Each row was made from one walk, in order. Every step used is in the known rows, and no mark comes twice. Write each row's walk.
Known rows:
s > d: [ 1.11 -4.09  1.52  2.83  1.02  1.92  2.34  0.97 -0.47  4.88 -2.26 -2.92
  3.71  3.26 -1.27 -0.10 -1.04  2.13  1.82 -2.89  0.79 -2.91]
m > d > b > t: [-0.37 -4.66  5.05  2.65  1.37  4.06 -0.79  4.11  0.89  6.59 -2.19  1.24
 -3.88  2.16 -0.90  0.82  0.87 -1.76 -4.15  7.23  2.36 -3.92]
s > d > b > m: [-1.31 -2.38 -0.04  3.42  0.75  3.21  1.68  5.74  0.47  6.46  1.55 -0.45
 -3.64  4.16 -1.32  0.57  0.22  0.97 -1.55  1.29 -0.71 -3.88]
e > m > s: [-0.21 -3.91 -4.72  0.90 -2.27  2.06  1.37  0.79 -1.68  4.79 -2.90  1.68
  0.33 -0.57 -0.66  1.11  1.67  2.79 -0.04 -3.26  0.49 -2.96]
d > b > q: [-0.96 -1.32 -3.11  2.88  2.11  2.53 -1.10  3.60  1.29  5.88  0.80  2.82
  2.32  2.92 -0.46 -0.27  0.92 -0.16 -3.45  5.60 -1.80 -3.57]
k > e > m: [-0.10 -5.36 -6.05  4.03  0.05  3.19  1.64  3.68  4.16  4.58 -2.26 -2.42
  4.48  0.49 -0.56 -1.58  1.71  3.02  3.80 -1.49  3.33 -5.34]
k > e > m > s > d > b > t: [ 0.79 -4.99  2.59  3.10  0.15  4.19 -0.74  3.87  1.50  6.45 -3.47 -2.12
 -0.01  3.22 -0.57 -0.58  1.50  0.21 -1.67  2.43  0.11 -5.02]
b > q: [-1.54 -1.81 -3.46  2.42  1.48  2.70  0.62  2.54  0.65  5.35 -0.45  3.26
  3.38  3.97 -0.95 -0.25  1.02 -0.47 -2.26  4.56  1.30 -3.90]
b > t > m > s: [-1.71 -2.18  2.79 -0.05 -1.64  3.10  1.58  2.62 -3.05  5.59 -3.02  4.21
 -2.69  4.76 -1.21  3.16  0.74  0.27 -2.54  1.16  5.17 -3.42]
t > q > d > b > s: [ 0.07 -2.05 -3.07  3.17  5.00  2.36 -0.77  4.20  0.17  6.11  0.04  0.10
  3.37  3.92 -2.72 -0.75  1.79 -0.82 -1.71  2.86 -2.73 -3.08]
t > q > d > b > m: [-1.83 -1.65 -1.80  3.14  0.94  3.69  1.27  7.71 -1.02  7.29  2.94  1.37
 -2.08  3.11 -2.41  1.85  0.91  0.71 -1.54  3.43 -0.91 -2.73]
y > k: [ 0.28 -1.78 -0.70  2.47  2.47  0.62  1.27  0.53  3.18  4.05 -2.50 -0.86
  1.17  4.61  0.01 -0.07 -0.27  1.30  0.52  1.06  5.14 -2.79]
s > d > b > q > t > m: [-1.75 -0.39  3.60  1.39  0.74  3.65  2.57  5.61  0.93  5.94  1.21  5.40
 -0.83  3.19 -2.14  1.42  0.13 -0.61  0.30  3.79  4.60 -2.49]
m > s > d > b: [ 1.35 -3.09  0.66  2.50  0.71  1.31 -0.66  1.29 -0.64  5.57 -0.90 -1.51
  0.28  0.95 -0.44  0.46 -0.58  2.95 -1.21 -1.84 -4.01 -2.21]
q > d > b: [ 0.80 -2.40 -2.22  3.09  1.86  2.53 -0.41  5.10  0.42  6.31  0.44  0.44
  0.26 -0.74 -1.47  1.39  0.66  2.56  0.35  4.26 -2.36 -0.82]
k > e > m > s > d > b > q: [-0.12 -2.89 -3.57  3.17  0.72  2.48 -1.26  2.38  0.56  5.80  0.24 -0.65
  5.16  1.20 -0.78 -1.52  1.68  0.93 -1.87  1.43 -4.22 -4.32]
m > d: [-1.15 -5.28  2.70  2.05  0.80  1.65  1.36  0.04 -1.56  4.78 -0.80  1.12
 -1.71 -2.51 -2.03  1.25 -0.13 -0.14 -1.83  2.81  3.69 -2.06]
m > s: [-0.73 -2.93 -2.46  0.58 -1.58  1.30  0.99 -0.86 -2.37  4.45 -3.11  2.71
 -1.54  1.33 -0.99  1.61  0.33  2.64 -1.65 -2.16  1.24 -2.25]
m > s > d > b > q: [-0.17 -1.92 -1.99  2.47  1.10  2.13 -1.10  2.02 -0.72  5.95  0.42  1.04
  3.53  2.18 -0.79 -0.41  0.95  0.36 -3.28  2.56 -4.19 -3.33]
s > d > b: [ 1.50 -3.06  0.88  3.39  2.07  1.69 -0.27  2.92  0.94  5.67 -0.39 -2.20
  0.91  2.02 -0.39  0.04 -1.01  2.43 -0.26 -0.16 -2.73 -2.54]
y > e > m > s > d: [ 1.55 -4.22 -0.76  1.96 -1.63  1.62  1.83 -0.93 -1.81  4.59 -3.35 -2.44
  3.37  0.46 -1.23 -0.64  0.45  2.95  1.49 -6.36 -1.08 -2.98]
k > m: [-0.40 -4.15 -4.98  2.67  1.27  2.60  1.44  2.22  3.95  4.44 -1.27  0.95
  2.45  3.03 -1.72 -2.10  0.83  3.25  1.04  0.77  1.92 -3.15]
q > t > m > d: [-2.27 -3.79  6.17  1.01  0.20  2.66  2.84  2.19 -1.26  5.16  0.51  4.46
 -4.11 -2.35 -2.96  2.32  0.02 -1.16 -0.95  4.12  7.04 -1.51]

Which walk is each row?
[-0.74 -1.71 -0.99  2.00  0.40  3.02  0.92  1.90  2.69  5.38  0.36  4.88
 -1.14 -1.33 -2.24 -1.34  1.15  0.35 -0.36  3.21 -0.68 -1.45]
s > d > b > q > t
[-1.20 -1.64  5.58  1.90  1.41  4.84  1.59  8.58 -0.10  7.12 -0.69  3.24
 -1.62  6.51 -1.43  3.29  0.54 -1.28 -0.99  7.53  6.40 -3.66]
q > d > b > t > m
[-2.17 -1.85 -1.62  3.22  0.87  3.37  1.40  6.29  1.34  6.34  1.62  1.72
 -5.48  4.33 -1.09  1.02  0.50  0.83 -2.31  3.29  0.81 -3.92]
d > b > m
[-0.81 -2.68  2.62  2.20  1.85  3.48  0.45  5.00 -2.00  6.70 -0.89  1.87
  5.02  7.38 -1.66  1.67 -1.03 -1.27 -2.95  1.28  3.33 -4.13]
b > t > q
[-0.80 -2.13 -2.36  1.46 -0.45  2.87  0.54  0.98  2.49  5.22  0.28  5.04
 -1.00 -2.24 -2.61 -1.96  1.91  1.20 -0.79  1.95 -2.15 -1.21]
k > m > s > d > b > q > t
[ 0.08 -2.55 -2.29  2.30  1.35  2.84  1.52  5.32 -3.86  6.64  0.76  0.88
  7.14  1.09 -3.39  2.47  0.29  1.58  1.75  1.55  0.32 -0.48]
t > q > d
[ 1.41 -3.56 -0.54  2.59  0.73  1.46 -0.76  1.43  0.24  5.47 -0.60 -1.74
  0.93  0.83 -0.77 -0.53 -0.11  3.42 -0.96 -1.92 -4.57 -2.26]
k > m > s > d > b
[-0.04 -3.24 -2.01  3.44  4.19  1.89 -0.88  1.43  2.47  4.97 -1.12  0.06
 -0.60  1.18 -1.94 -2.34  2.13 -1.49 -2.92  2.45 -1.05 -4.32]
y > e > m > d > b > s
[-0.52 -3.36 -0.73  3.06  4.75  1.75 -0.76  1.69  1.24  5.22 -0.77  0.19
 -0.94  2.15 -2.03 -1.29  1.55 -1.66 -3.60  3.42 -1.06 -3.84]
m > d > b > s
[-0.48 -2.42 -4.30  2.47  0.95  3.45  1.32  4.54 -1.85  6.30  0.01  1.91
  5.14 -0.18 -2.94  1.07  2.35  0.71  1.16  5.87 -0.19 -1.06]
b > q > d
[ 0.39 -3.23  2.54  2.17  1.05  3.36 -0.55  5.05 -2.94  7.23 -0.33 -0.03
  5.73  5.00 -1.41  1.37 -0.31 -0.48 -3.15 -1.07 -1.02 -4.00]
e > m > s > d > b > t > q
[ 1.61 -3.54 -0.50  2.65  0.38  1.63 -0.48  2.23 -0.41  5.69 -0.77 -2.05
  0.96 -0.05 -0.31  0.27  0.07  2.99 -0.43 -2.33 -4.32 -2.50]
e > m > s > d > b
[-1.87 -2.12 -2.49  1.13 -1.80  2.19  0.69  2.01 -2.23  5.64 -0.52  2.81
 -5.35  1.84 -1.22  1.76  1.05  2.05 -3.48 -0.63 -0.86 -2.92]
d > b > m > s
[-1.71 -1.91  0.52  2.42  1.96  2.65 -0.85  3.85 -0.39  6.21  1.99  3.35
  1.29  1.13 -1.15  0.73  0.96 -1.51 -4.36  7.02 -0.29 -3.38]
t > m > d > b > q
[ 0.98 -4.08  0.92  1.54 -0.93  1.30  1.77 -1.14 -3.08  4.74 -2.99 -2.07
  2.67  1.84 -1.40  0.42 -0.53  2.76  0.55 -5.12 -0.94 -2.36]
m > s > d
[-1.12 -2.07  2.32  0.20 -1.45  3.34  0.89  3.92 -3.55  6.27 -2.07  3.76
 -2.37  2.98 -1.66  3.46  1.23  0.57 -2.30  2.51  2.82 -2.42]
q > d > b > t > m > s
[ 0.70 -1.90 -1.64  3.02  2.31  2.40 -0.84  5.94 -1.17  6.83  1.69  0.52
  3.39  0.41 -1.89  1.85  0.02  2.11 -0.41  2.93 -3.17 -0.90]
t > q > d > b
[-1.28 -2.65 -1.58  1.90 -0.04  3.32  0.84  2.49  2.71  5.50  0.93  5.72
 -2.36 -4.32 -2.33 -1.11  2.10 -0.32 -0.86  4.54  0.09 -1.51]
e > m > d > b > q > t
[-0.17 -3.38 -1.39  3.15  5.25  1.40 -1.13  1.13  2.94  4.89 -0.58 -0.91
  0.14  2.46 -2.08 -2.63  2.06 -1.28 -3.26  3.27 -1.15 -3.85]
y > k > m > d > b > s
[ 0.27 -3.54  2.28  2.84  1.33  4.76 -0.41  6.11  0.92  7.12 -2.37  1.06
 -1.76  3.09 -1.23  1.13  1.55 -0.63 -1.92  7.73  1.26 -3.13]
q > d > b > t
[ 1.08 -4.58  2.88  3.11  0.61  3.70 -0.93  3.27  2.15  6.25 -3.63 -2.92
  0.21  3.65 -0.30 -0.94  1.50  0.06 -1.49  2.39  0.60 -4.97]
y > k > e > m > s > d > b > t
